Each row comes from the steps of one path. Every step used is in the known rows, and no mark comes twice. Write the path behind each row, first mark first.
Known rows:
F/D: [-3.89 -0.30 -0.15 -0.89  0.24  1.18 -0.74  0.53 -0.01  0.06 -1.97  0.77
  2.55  0.09 -0.06 -0.46 -0.98  1.07 -0.02  0.86  0.04 -0.56 -1.03]
B/F/D/E/Y/C: [-0.79 -0.29  2.73 -1.10 -1.83 -1.81 -1.11  1.19 -0.14  0.33  2.03  0.33
 -1.23 -2.47 -0.13 -1.62  0.42 -1.00  0.66 -1.95  0.20  1.88  0.33]
F/D/E/Y/C: [-1.50  0.08  1.65 -0.60 -0.77 -0.35 -3.69  1.11 -0.14 -0.90  0.93  1.63
 -0.51 -3.76 -0.09 -0.87 -1.81 -0.47  0.97 -0.34 -0.59  0.33  0.73]
F/D/E/B/C/T: [-4.17  0.53 -0.40  2.21 -0.53  0.78  2.01  0.79 -0.39 -1.88  3.41  1.87
 -2.47  0.09  0.01 -0.65 -2.28 -0.74 -1.56  0.35  0.20  0.06  0.08]
D/E/Y/C/T/F: [ 2.67  1.05  1.70  3.23 -0.40 -0.45 -2.63 -0.58  0.47  1.03  3.84 -0.15
 -3.50 -1.76 -0.52  1.09 -0.87 -0.56  1.24 -1.70 -0.79  2.58  2.03]
F/D/E/B/C: [-2.36 -0.35 -1.23 -0.59  0.33  0.70  1.24  1.48 -0.41 -2.71  0.69  2.28
 -1.17 -0.50  0.32 -1.29 -0.74 -1.09 -1.44  0.57  0.26 -1.66 -0.11]
F/D/E/B: [ 0.67  0.11 -0.26 -0.12 -0.20  2.88  0.49  1.18 -0.66 -2.27  1.42  0.17
  0.69 -0.97 -0.19 -0.49 -1.27 -0.70 -0.53  1.76 -0.13 -2.40 -0.83]
Y/C/T/F/D: [-3.63  1.04  2.92  3.53 -2.14  0.51  0.03 -1.06  1.06  1.90  4.71  1.42
 -1.09  1.70 -0.37 -1.12 -0.49  0.66 -0.12 -1.36 -0.31  3.12  0.12]
C/T/F/D/E: [-2.14  1.37  1.83  3.68  0.19  2.60 -0.76  0.44 -0.07 -0.08  3.14 -0.35
 -2.42 -0.52 -0.70 -0.26 -0.68 -0.39  0.28 -0.15 -0.41  3.33 -0.02]
C/T/E/B: [ 1.30  0.64 -2.12  0.37 -0.42  1.22  1.37 -2.97 -0.47  1.15  1.14 -1.68
  2.23  1.51  0.07  1.56 -1.66  2.20 -0.18  0.87 -0.24 -2.11  0.10]
Y/E/D: [ 0.56 -0.33 -4.17  0.39  0.96 -0.48 -1.12  0.14  0.05  0.61 -3.57 -1.83
  3.90  1.72 -0.89  0.37  0.93  1.79  1.15  1.92 -0.54 -2.81  0.79]
D/E/B: [ 5.57 -0.17 -1.35 -0.78  1.01  2.36  0.34  0.77 -0.74 -1.97  0.42 -0.69
  0.94 -0.65 -0.13  1.44 -0.43 -0.28 -0.31  1.72 -0.33 -4.02  0.36]
C/T: [-1.00  0.32 -0.62  1.25  0.52  0.86 -0.32 -0.66 -0.16  1.17 -0.34 -0.49
  1.52  1.15 -0.26  2.10 -1.66  1.79  0.19  0.53 -0.12 -0.47  0.30]
C/D/E: [ 4.47 -0.06  0.16 -1.79  3.29  0.08 -1.34  1.56 -0.46 -2.89 -5.55  0.72
  1.32 -0.77  0.67  0.59  1.58  0.69  1.06  2.03 -0.11 -1.71  0.53]
B/F/D/E/Y/C/T: [-2.55  0.56  3.52  1.85 -2.51 -1.65 -0.44  0.39 -0.14  1.18  4.60 -0.16
 -2.57 -1.94 -0.52 -0.84 -1.11 -0.69  0.54 -2.24  0.11  3.56  0.48]
Y/F: [ 1.89 -0.76  0.22 -2.25  1.14  0.06 -1.24 -0.35  0.13  0.57 -4.58 -1.04
  1.69  1.30  0.21  1.68  0.60  0.28 -1.12  0.67 -0.05 -1.37 -0.89]
B/F/D/E/Y: [-1.57 -0.47  0.83 -1.07 -0.39 -0.67 -0.73  1.33 -0.57  0.35 -0.47 -1.22
 -0.75 -2.68 -0.25 -0.73  0.13 -1.23  0.88 -1.17  0.44  2.13 -0.65]
B/C/D/E/Y/F: [ 1.07 -0.91 -0.08 -3.24  3.15 -3.86 -2.27  0.93  0.34 -2.16 -8.22  1.52
 -2.67 -1.33  1.28  0.22  1.66 -1.80 -0.32  0.10  0.36  1.21  0.00]
C/D: [ 2.01 -0.48 -0.90 -2.25  2.57 -0.63 -0.18  0.25  0.33 -0.91 -6.51  1.10
  3.10  1.55  0.75  0.45  1.35  1.51  0.90  1.60  0.20 -1.63 -0.40]
B/C/D/E: [ 1.57 -0.49 -0.64 -2.40  3.80 -2.11 -0.79  1.84 -0.25 -3.52 -6.41  2.92
 -0.52 -0.29  1.22 -0.26  1.99  0.37  0.04  1.08  0.26 -0.83  1.18]
Y/E: [-0.02 -0.66 -1.67 -1.34  1.35  0.01 -1.50  0.58  0.14  1.01 -4.47 -1.23
  2.98  1.09 -0.13  1.60  1.50  2.23  1.59  1.31 -0.63 -1.23  0.75]
B/F/D: [-3.15 -0.72  0.73 -1.34 -0.86 -0.17  1.56  0.53 -0.06  1.32 -0.79 -0.53
  1.83  1.37 -0.03 -1.13  1.23  0.46 -0.26 -0.73  0.80  0.88 -1.30]
T/C/D/E/B/F: [ 6.98 -0.31 -0.07 -1.25  0.94 -0.05  3.65  0.80  0.31 -1.01 -0.95 -0.64
  1.60  0.88  0.77 -0.58  3.57 -1.90  0.16  0.79  1.11 -1.97 -1.61]
D/E: [ 3.56 -0.13 -0.22 -1.06  2.12  1.55 -2.25  1.49 -0.91 -1.71 -2.23 -0.30
  0.92 -1.61 -0.07  1.59 -0.03  0.70  0.37  1.25 -0.48 -2.27  1.04]

Write each row's path:
[ 1.91  0.64 -1.06  3.13  0.56  0.55  2.03 -0.29  0.22 -0.75  3.85  0.54
 -4.12  1.41 -0.12  0.70  0.23 -1.25 -1.24 -0.69  0.04  0.53  1.10]  D/E/B/C/T/F
[-1.46 -0.53  0.43 -1.31  0.13  0.24  1.10  1.02 -0.14 -2.39 -0.61  1.32
 -2.35  0.19  0.43 -1.10  0.12 -2.33 -2.85  0.51  0.35 -0.77 -1.20]  Y/F/D/E/B/C
[ 1.66 -0.10  1.23 -0.69 -0.51  2.11  0.36  0.67 -0.39 -1.87  0.32 -0.89
 -0.50 -0.20 -0.04 -0.12 -0.46 -1.98 -1.86  1.58 -0.07 -1.54 -1.86]  Y/F/D/E/B
[ 0.69 -0.98 -0.72 -2.41  0.83 -1.18 -2.39 -0.90  0.39  1.76 -4.85 -1.37
  0.85 -0.50  0.18  1.96 -0.59 -0.66 -0.23 -0.20  0.06 -0.17 -1.05]  E/Y/F
[-0.95 -0.72 -0.19 -1.02 -2.06  0.49  4.12 -0.12  0.05  1.09  1.64 -0.91
  1.77  2.46 -0.13 -1.20  0.76 -0.52 -1.01 -0.28  0.95 -0.96 -1.97]  E/B/F/D
[ 2.16  0.20 -1.04 -0.09 -1.53 -0.23  3.82 -2.98 -0.48  2.44  2.33 -2.89
  1.59  2.73 -0.04  0.89  0.63  1.68 -0.54 -0.69  0.54 -0.62 -0.11]  C/T/E/B/F
[-6.69  0.37 -1.31  3.62 -1.35 -0.28  3.05 -0.82  1.33  1.82  2.48  0.56
 -2.49  3.82 -0.32 -1.09  0.97 -0.17 -0.39 -0.59  0.06  3.32 -0.21]  Y/E/B/C/T/F/D
[ 3.01 -1.08 -1.78 -1.34 -0.73 -0.82  3.42 -0.07  0.22  2.01 -0.68 -2.91
  2.09  3.45 -0.32  0.84  3.19  0.69  0.60  0.35  0.34 -1.53 -0.18]  Y/E/B/F
[ 1.02 -0.33 -0.81 -3.00 -0.14 -2.07 -3.47 -2.22  0.05  1.73 -2.30  0.27
  2.34 -1.94  0.56  0.58 -0.80  2.22  1.42 -0.99 -0.69 -0.97  1.43]  T/E/Y/C
[ 8.53 -0.40  2.03 -1.68 -0.41 -1.68  3.18  0.72  0.06 -2.15  0.51  0.56
  0.04  1.76  0.60 -1.01  3.56 -0.60 -0.06  0.26  0.52 -2.30  0.55]  Y/C/D/E/B/F
[ 1.04  1.45  2.56  4.47 -2.42  2.14  1.25 -0.48  0.43 -0.37  8.06  0.81
 -2.90  0.61 -0.63 -1.14 -0.90 -1.10 -0.73 -0.40 -0.47  1.26  0.33]  Y/C/T/F/D/E/B
[ 0.78 -0.67 -0.34 -1.53 -0.40 -1.82 -2.68 -0.68  0.51  1.28 -1.21  1.09
  1.36 -1.09  0.13  0.83 -1.11  0.82  1.02 -0.83 -0.39 -1.31  0.98]  E/Y/C
[ 1.12  1.10 -1.71  1.74 -1.13 -1.16 -1.30 -3.00 -0.31  1.11  1.98 -0.40
  3.04  1.13 -0.39 -0.25 -1.54  2.94 -0.04  0.03 -0.61 -1.98  1.83]  Y/C/T/E/D
[-2.57 -0.05 -0.17 -0.65  0.73  0.77 -3.14  1.40 -0.52 -0.80 -1.81  0.16
 -0.20 -4.00 -0.21 -0.09 -2.09 -0.60  1.10  0.39 -0.34  0.56 -0.23]  F/D/E/Y
[-4.67  0.87  1.84  3.44 -2.42 -0.74 -1.29 -1.60  1.33  2.97  4.12  1.05
 -1.86 -0.08 -0.45 -0.88 -1.94 -0.23  0.73 -2.24 -0.25  4.37 -0.09]  E/Y/C/T/F/D
[-1.92 -0.83 -0.59 -0.83 -1.95 -0.02  3.68  0.26  0.32  1.78  0.26 -2.02
  1.82  3.02 -0.41 -1.03  2.36  0.23  0.41  0.42  0.49  0.09 -1.29]  Y/E/B/F/D
[ 0.75  0.23 -1.49  1.56  0.65  0.31  1.75  0.36 -0.57 -1.71  2.17  1.06
 -2.23  0.49  0.00  1.21 -1.43 -0.30 -1.35  0.36  0.11 -1.69  1.13]  D/E/B/C/T
[-2.59  0.53  0.07  0.49 -2.51  0.37  3.98 -2.54 -0.39  2.16  3.29 -2.11
  1.32  2.25 -0.12 -0.96 -0.36  1.16 -0.74 -0.76  0.67  1.00 -1.35]  C/T/E/B/F/D
[-3.31  0.91  2.42  2.17 -1.55 -0.11 -2.70  0.38 -0.11  0.03  3.61  1.26
 -1.80 -3.09 -0.37 -0.28 -3.36 -0.12  0.82 -0.72 -0.58  2.00  0.83]  F/D/E/Y/C/T
[-1.32  0.27  0.28  1.05  0.71  1.28 -2.85  0.72  0.23  0.04 -0.25 -0.37
 -1.97 -3.04 -0.38 -0.64 -0.28 -1.65  1.22 -0.65 -0.31  2.79 -0.36]  T/F/D/E/Y
[-6.22  0.74  0.16  3.19  0.26 -0.96 -1.37  0.26  0.44  0.44  1.64  1.34
 -5.24 -1.94 -0.24 -0.84 -1.27 -1.68  0.18 -2.07  0.07  5.24  0.44]  B/C/T/F/D/E/Y
[-4.74  0.89  0.97  3.25 -0.69  1.87  0.33 -0.90  0.67  2.04  2.19 -0.08
 -0.58  1.59 -0.57 -0.37 -0.92  0.43 -0.06 -0.46  0.00  3.34 -0.88]  C/T/F/D
[ 1.59  0.70  1.21  1.68 -0.45 -0.79 -3.01  0.02 -0.24  0.06  2.38  0.38
 -1.69 -2.70 -0.33  1.55 -2.47  0.32  1.12 -0.66 -0.81  0.35  1.97]  D/E/Y/C/T
[-2.62  0.08  0.23  0.50  0.15  1.60 -0.39 -0.08  0.77  1.17 -0.48  0.33
  0.78  1.00 -0.13 -0.99  0.66  0.17  0.06 -0.31  0.01  1.64 -1.01]  T/F/D
[ 3.54 -0.33  0.47 -1.84  2.74 -1.31 -2.56  0.50  0.77 -0.55 -6.57 -0.32
  0.19 -2.41  1.04  0.73  1.45 -2.51  0.75  0.80  0.28  0.43 -1.89]  T/C/D/E/Y/F
[-0.42 -0.20  1.80 -1.17  0.07  0.61  0.36  1.86 -0.89 -0.65  0.04 -0.86
  0.14 -0.92 -0.20 -0.91  1.37 -0.34 -0.08 -0.38  0.42  0.90 -0.40]  B/F/D/E
[ 0.27 -0.64 -3.63 -2.73  0.83 -0.97  1.29 -1.95 -0.16 -0.22 -2.40  0.88
  1.85  1.29  0.95  0.13  0.47  1.49 -1.09  0.02  0.16 -2.99  0.62]  T/E/B/C
[ 2.69 -0.62 -2.32 -1.32  1.39  0.24  1.04  1.17 -0.49 -2.55 -0.35  1.46
 -0.99 -0.12  0.33  0.62  0.19 -0.64 -1.27  0.60  0.06 -3.33  1.01]  D/E/B/C
[ 4.12 -0.69 -1.87 -2.76 -0.69 -0.31  3.09 -2.26 -0.47  1.49 -0.38 -2.56
  2.84  1.99  0.32  0.33  2.07  1.30 -0.40 -0.41  0.53 -2.25 -0.32]  T/E/B/F
